Known rows, with every step that occurs
rategik, banil: [ 2.25  1.12  0.71  2.09 -1.71 -1.01  0.71  0.64  0.99 -1.37  0.01 -2.73
  1.11 -1.74  1.83 -1.75  1.52 -0.12  0.38  0.24  0.56  2.86  1.17]
banil, rategik, popufi: [ 3.33  1.96 -0.82  1.31 -1.70 -0.29  2.24 -2.98 -2.65 -1.87  1.57 -0.50
  1.14  1.83  0.76 -1.54  2.22 -1.63  0.67 -0.68 -1.79  1.10  1.18]
banil, popufi, fina, dulaku, resib: [-3.06  3.75 -1.34  1.60 -4.42  0.06  0.03  1.24  5.83  0.85  4.63 -2.40
 -1.76  1.75 -3.80  0.64  2.84  2.60 -0.92  2.16 -0.94 -0.91  1.48]
resib, popufi, fina, dulaku, rategik, banil: [ 0.71 -2.21  2.07 -3.63 -3.58  2.90  0.79 -1.38  6.30  0.80 -2.08 -2.63
  4.10 -1.08  0.83 -3.38  2.57  2.07 -0.62 -0.72 -1.52  4.70  0.64]
popufi, resib: [-1.82  2.20 -1.68 -0.55  0.49  1.66 -1.98 -0.65  1.51 -0.59 -2.80 -0.06
 -0.61 -0.04  2.11 -3.57  0.13 -0.03  1.94 -0.81  1.03  0.29 -1.25]
resib, popufi, dulaku: [-2.49 -3.41  1.18 -5.12 -4.06  0.00 -1.09 -1.84  1.63 -1.76 -2.12  2.64
 -3.02  0.11 -0.54 -0.71  3.68 -0.66 -0.84  0.89 -1.52  0.37  0.56]
rategik, popufi: [ 2.33  0.58  0.92  0.85  0.01  0.31  3.26 -1.29  0.30 -0.21  1.63 -1.93
 -0.22  0.57 -1.24 -1.84  0.73  1.41 -0.93  0.73  0.35  0.27  0.21]
fina, rategik: [-0.32 -1.75 -2.13  1.62  0.13  0.69 -0.93 -1.06  0.77  0.21 -0.62  0.82
  2.46  1.34  1.63 -1.45 -0.13 -0.65 -1.69 -0.83 -1.45 -1.78  1.02]
popufi, fina, dulaku, rategik: [-0.92  0.92  1.03 -2.51 -0.04  3.27  0.69 -2.22  4.55  2.22  0.10 -1.53
  3.84  1.41 -1.21 -0.96 -0.02  1.86 -2.64 -1.77 -0.72  0.75  0.96]
fina, dulaku: [-0.59  1.11  2.50 -1.24 -0.68  1.92 -0.20 -0.35  2.12 -0.36  2.15 -0.02
  2.64  1.20 -0.89  2.49  0.25  0.62 -0.45  1.19 -1.41 -0.23 -1.21]
resib, popufi, fina: [-2.16 -5.03 -2.05 -3.59 -3.41 -0.46  0.73  0.75  4.76  0.72 -1.71  1.77
 -2.34 -1.82 -2.07 -2.92 -0.72  1.15  0.23 -0.32 -1.10  1.60  2.55]
resib, popufi, dulaku, rategik, banil: [ 0.93 -1.61  2.75 -3.53 -3.09  1.55 -0.89 -3.89  1.10 -1.46 -4.76 -1.44
  1.05 -0.20  3.05 -4.04  5.86 -0.54 -1.34 -0.64 -0.54  3.74 -0.35]
banil, popufi, fina, rategik, resib: [-4.36 -3.94 -2.47  3.28 -3.14 -0.05  2.77  4.16  4.05 -1.42  0.91  2.74
 -2.79 -1.96  0.16 -2.98  1.97  1.11 -1.70 -2.35  1.55 -3.47  5.79]
popufi, dulaku: [-2.03  0.38  0.43 -1.36 -2.21 -0.54 -1.38 -1.89  0.79 -1.05  0.25  0.59
 -2.21  1.63 -0.52 -0.19  2.84 -0.88 -2.13 -0.49 -0.55 -0.29  1.82]
dulaku, resib, popufi, fina, rategik, banil: [-0.64 -2.19 -7.10  0.70 -5.87 -1.34  0.28 -1.41  6.36  0.38 -0.87 -2.19
  2.15 -0.77 -0.80 -6.84  2.01  1.38 -0.95 -0.90 -3.70  2.77  3.47]
banil, popufi, dulaku, rategik, resib: [-2.87  0.19  3.79 -0.56 -1.16  2.14  1.00 -0.19 -1.23 -2.68 -1.39  1.78
 -2.72  0.21  1.97 -0.97  6.86 -0.10 -2.27 -2.37  3.00 -2.68  1.35]
fina, dulaku, rategik, banil, popufi, resib: [ 0.83  5.60  4.51  2.19 -0.63  4.34 -2.21 -0.09  3.55 -1.21 -1.99 -3.54
  3.02  0.88  6.58 -3.25  5.71  0.95  1.67  2.09  1.95  2.17 -3.42]
banil, rategik, popufi, fina: [ 1.69  1.16 -3.92  1.03 -3.22 -1.46  3.80 -2.50  1.65 -0.87  1.87 -0.85
 -0.79  0.75 -1.42 -3.48  1.67 -0.66 -0.13 -2.35 -1.79  1.98  5.06]
fina, rategik, banil, popufi, resib: [-0.02  2.22 -1.35  5.95 -1.76  1.07 -2.45  1.63  4.02 -1.88 -1.98 -0.97
 -0.20 -0.36  7.39 -5.88  4.54 -0.46  1.60  1.82  1.17  0.52  0.52]
dulaku, resib, popufi, fina, rategik: [-2.63 -3.23 -7.72 -1.32 -4.16 -0.25  0.35 -1.77  5.11  1.93 -1.10  0.38
  0.99  0.05 -2.94 -4.88 -0.10  1.20 -1.53 -1.16 -4.01 -0.57  2.45]
banil, rategik, resib: [-1.03 -0.34 -1.84 -0.69 -2.00  0.02  2.09 -0.55 -4.32 -4.31  0.20  3.84
  1.21 -0.94  0.42  0.30  2.22 -2.42  1.84 -4.27 -1.55 -0.57  2.53]
fina, dulaku, rategik: [ 0.64  1.88  3.91 -2.15  1.85  4.09 -0.59 -2.75  0.50  1.05 -0.64 -1.71
  5.79  2.36  0.40  1.20  1.37  0.76 -1.79 -0.41 -0.81  0.13 -2.98]
banil, rategik: [ 0.81  1.03 -1.78  0.71 -1.53 -0.39 -0.46 -1.83 -2.41 -1.61  0.20  1.80
  1.32  1.34  1.66  0.40  1.96 -3.06  1.48 -1.39 -2.26  0.63  1.26]

Rows
[ 1.05  5.86 -4.07  0.49 -4.63 -1.21  0.63 -6.86 -2.63 -2.19  2.82 -1.61
 -0.48  4.44 -2.64 -2.20  6.08 -1.80 -1.61 -1.12 -3.91  0.64  1.79]
banil, rategik, popufi, dulaku, resib
[-1.61 -4.74  2.56 -5.68 -0.07  3.18  2.17 -1.19 -2.03 -1.17 -4.59  2.53
  2.45 -2.14  0.14 -2.43  1.96  0.95  0.13 -3.91  0.78 -0.29 -1.95]
dulaku, rategik, resib, popufi
[-2.33 -6.79 -4.03 -2.09 -3.39  0.51  0.38 -0.29  5.86  1.15 -2.60  2.56
  0.31 -0.90 -0.13 -4.47 -0.92  0.31 -1.10 -1.21 -2.37 -0.05  3.66]
resib, popufi, fina, rategik
[-0.24  4.15 -2.86 -0.30 -3.51  0.80  3.30 -2.63  5.32  1.15  5.47 -4.53
  1.25  2.45 -6.20 -2.19  0.29  3.12 -2.29  0.31 -2.95  0.82  1.81]
rategik, popufi, fina, dulaku, resib
[-3.96 -4.32 -1.02 -5.76 -6.25  1.16  2.95 -0.45  2.50 -3.82  0.58  4.79
  1.58 -1.61 -2.38 -0.37  2.28 -0.25  1.52 -3.78 -3.87  0.80  3.51]
banil, rategik, resib, popufi, fina, dulaku
[-3.10 -3.69  0.28 -4.98 -4.10  1.67  0.60  0.20  7.11  0.42  0.24  1.73
  0.61 -0.79 -2.96 -0.61 -0.25  1.80 -0.13  0.78 -2.82  1.19  1.59]
resib, popufi, fina, dulaku
[-0.78  4.73 -1.31  3.74 -6.13 -0.98  0.97  1.78  7.05 -0.16  4.95 -4.76
 -0.60  0.16 -1.48 -1.28  4.29  2.25 -0.26  2.37 -1.15  2.16  2.47]
rategik, banil, popufi, fina, dulaku, resib
[-1.98 -2.63 -2.81  4.60 -2.72 -0.35 -0.09  2.84  5.42  0.99  0.91  0.99
 -2.39  0.03  1.33 -2.80  1.78  0.71 -1.59  0.80  0.64 -2.13  4.64]
banil, popufi, fina, rategik
[-4.56 -6.66 -0.64 -4.46 -4.14  1.22  0.68 -1.52  0.73 -3.83 -3.00  5.48
 -0.06 -0.74  0.09 -2.87  3.50 -0.68 -2.27 -3.23 -1.75 -2.22  2.60]
fina, rategik, resib, popufi, dulaku
[-0.20  2.88 -4.54  1.89 -2.81  0.05  0.61 -5.64  1.06 -0.20  2.41 -2.53
  0.69  4.58 -2.64 -3.97  3.68  0.18 -4.99 -0.88 -3.38 -1.45  1.75]
fina, rategik, popufi, dulaku, resib
[ 1.63  1.43  0.96  3.71 -2.26  0.02  1.34  1.69  4.41  1.06 -0.80 -3.61
 -1.06 -1.44  3.53 -4.24  4.31  1.25 -0.58  0.30  3.10  2.77  2.87]
dulaku, rategik, banil, popufi, fina
[-2.00 -2.89 -5.19  1.61 -1.46 -0.20  0.42 -0.01  4.85  1.72 -0.42  0.93
  0.45  0.11 -0.39 -3.75 -1.14  0.24 -2.75 -1.94 -1.62 -0.97  4.81]
popufi, fina, rategik
[ 1.84  2.30  1.82  0.09 -1.41  1.16 -0.84 -3.68  0.61 -0.87 -2.17 -2.90
  1.52  1.24  3.18 -3.08  5.04 -0.81 -2.73 -1.69  0.64  2.77  1.09]
popufi, dulaku, rategik, banil
[-1.15 -2.81  2.33 -6.04 -1.88  2.64 -1.53 -4.24  0.39  0.19 -4.64  1.28
  0.26  1.18  1.07 -1.98  4.50 -0.53 -1.90 -0.99 -0.20  0.69 -1.22]
resib, popufi, dulaku, rategik
[-2.74 -1.91 -5.83 -3.46 -4.91 -1.11  0.53 -1.29  4.24  1.85 -0.84 -0.47
 -1.76 -0.88 -4.55 -3.61  0.34  2.00  0.55 -0.54 -2.34  1.73  1.47]
dulaku, resib, popufi, fina
[-2.23  2.22  0.53  2.29 -0.26  0.98 -2.24  1.85  2.08 -1.06 -1.55  0.46
 -3.96  0.28  3.92 -2.51  3.51 -0.25  2.77  2.48  2.94 -0.93 -0.96]
banil, popufi, resib
[-2.12 -0.04 -0.58 -1.49 -2.42  1.11  0.92  0.47  6.31  0.78  2.16 -0.58
  1.13  0.20 -2.75  0.11 -0.56  1.71 -1.43 -0.35 -1.55  0.64  2.54]
popufi, fina, dulaku
[ 2.83  2.67  4.30 -0.22 -0.13  3.29  0.42 -2.15  1.69 -0.33  0.48 -4.25
  7.06  1.06  2.44 -0.64  2.48  1.06 -1.13  0.17 -0.54  3.09 -2.01]
fina, dulaku, rategik, banil
[-2.06 -0.41  1.88 -3.71 -0.28  2.30  1.50 -2.61 -2.40 -2.15 -2.41  1.62
  0.51  0.67  0.00 -1.60  3.84 -0.12 -3.29 -5.33  1.61 -1.62  0.99]
popufi, dulaku, rategik, resib
[-1.68 -4.53 -0.38 -4.14 -4.09  0.10  2.16 -0.51 -3.26 -4.71 -2.37  5.57
  0.72 -2.38  0.75 -0.42  2.98 -2.09  2.79 -3.63 -2.43  0.53  1.20]
banil, rategik, resib, popufi
[-0.57 -0.96  1.89 -2.07  1.89  3.00  2.41 -0.84 -2.89 -0.99 -2.36  0.77
  2.79 -1.10  0.21 -1.68  1.10  0.55 -1.22 -4.55  2.11 -1.29 -0.67]
dulaku, rategik, resib
[-1.08  1.65  3.65  0.39 -0.86  1.43 -1.85 -1.34 -0.29 -0.26 -1.38 -0.34
 -2.53  2.29  2.90 -0.33  6.23 -0.77 -2.28  0.67  2.26 -1.34 -0.03]
banil, popufi, dulaku, rategik
[-2.00  0.59  0.06 -4.58 -3.43  1.54 -0.88 -2.52  1.98  0.00  1.18 -0.61
  3.15  1.46 -3.34  1.14  1.57  1.26  0.35  1.90 -4.56  0.60 -3.51]
fina, dulaku, resib, popufi
[-2.02 -0.63 -0.78  2.62 -3.01 -1.02  1.17  3.62  4.55  0.64  1.38  0.26
 -5.36 -1.13 -0.32 -1.24  1.54  1.08  0.18  1.51  2.19 -0.54  3.79]
banil, popufi, fina
[ 0.96 -0.27 -2.18  0.77 -1.95 -0.30  4.13 -0.26  4.18  1.21  1.65 -2.46
 -2.29 -0.48 -2.90 -3.82 -0.48  1.72 -1.82 -0.87  0.31  1.29  3.88]
rategik, popufi, fina
[ 1.43  1.62  2.69  5.09 -2.56 -1.44  0.39  3.15  1.66 -2.09  1.23 -2.49
 -2.28 -1.84  3.93 -0.89  4.72  0.46  1.79  3.03  1.89  1.81  1.15]
rategik, banil, popufi
[-2.70 -5.66  0.67 -4.77 -2.79  0.75  2.91  1.68 -0.49 -2.88 -2.42  3.71
 -0.76 -3.07 -1.01 -1.16  0.85  0.74  1.48 -1.91 -0.25 -0.48  0.02]
rategik, resib, popufi
[-1.75 -3.75  5.04 -7.47 -0.57  5.59  2.11 -1.32  0.05 -1.52 -2.88  2.62
  5.05 -0.96 -0.56  0.15  2.05  2.04 -0.08 -2.38 -0.64 -0.23 -3.19]
fina, dulaku, rategik, resib, popufi
[-2.67  4.03 -1.05  1.71 -3.93 -1.39 -2.17 -1.18  0.77 -1.32  2.35 -0.84
 -5.25  2.66 -1.71 -0.19  6.48 -0.06 -1.26  2.09 -0.08 -1.65  0.79]
banil, popufi, dulaku, resib
[ 0.63  5.38 -4.85  0.22 -5.00 -0.15  2.80 -4.28  2.50 -0.31  5.38 -2.99
  2.53  3.31 -5.05 -1.88  2.11  0.57 -1.04 -1.13 -5.12  1.57  2.98]
banil, rategik, popufi, fina, dulaku, resib
[ 2.24 -1.10 -1.36  2.55  0.23  1.37  2.10 -1.92  1.32  0.11  1.40 -1.23
  2.85  1.94  0.68 -3.37  0.31  0.75 -2.76 -0.21 -0.95 -1.23  0.90]
fina, rategik, popufi
[ 1.84 -0.56 -1.55  3.88 -1.48 -0.14 -0.49 -0.34  1.84 -0.97 -0.29 -1.86
  3.76 -0.39  3.55 -3.38  1.44 -0.53 -1.28 -0.23 -1.29  1.33  1.78]
fina, rategik, banil
[ 0.97  2.27 -1.25 -0.27 -4.09  0.86  3.29 -2.67  3.28 -0.96  4.17 -0.96
  1.95  2.10 -2.33 -1.03  1.51  0.08 -0.60 -1.02 -3.52  1.79  3.63]
banil, rategik, popufi, fina, dulaku
[-1.10  4.53 -1.09 -1.00 -1.38  1.45 -0.66 -2.15  1.15  0.40  3.40 -2.40
  3.50  2.61 -3.55  1.64  0.93  1.38 -0.96  0.65 -3.07 -0.19 -2.13]
fina, dulaku, resib
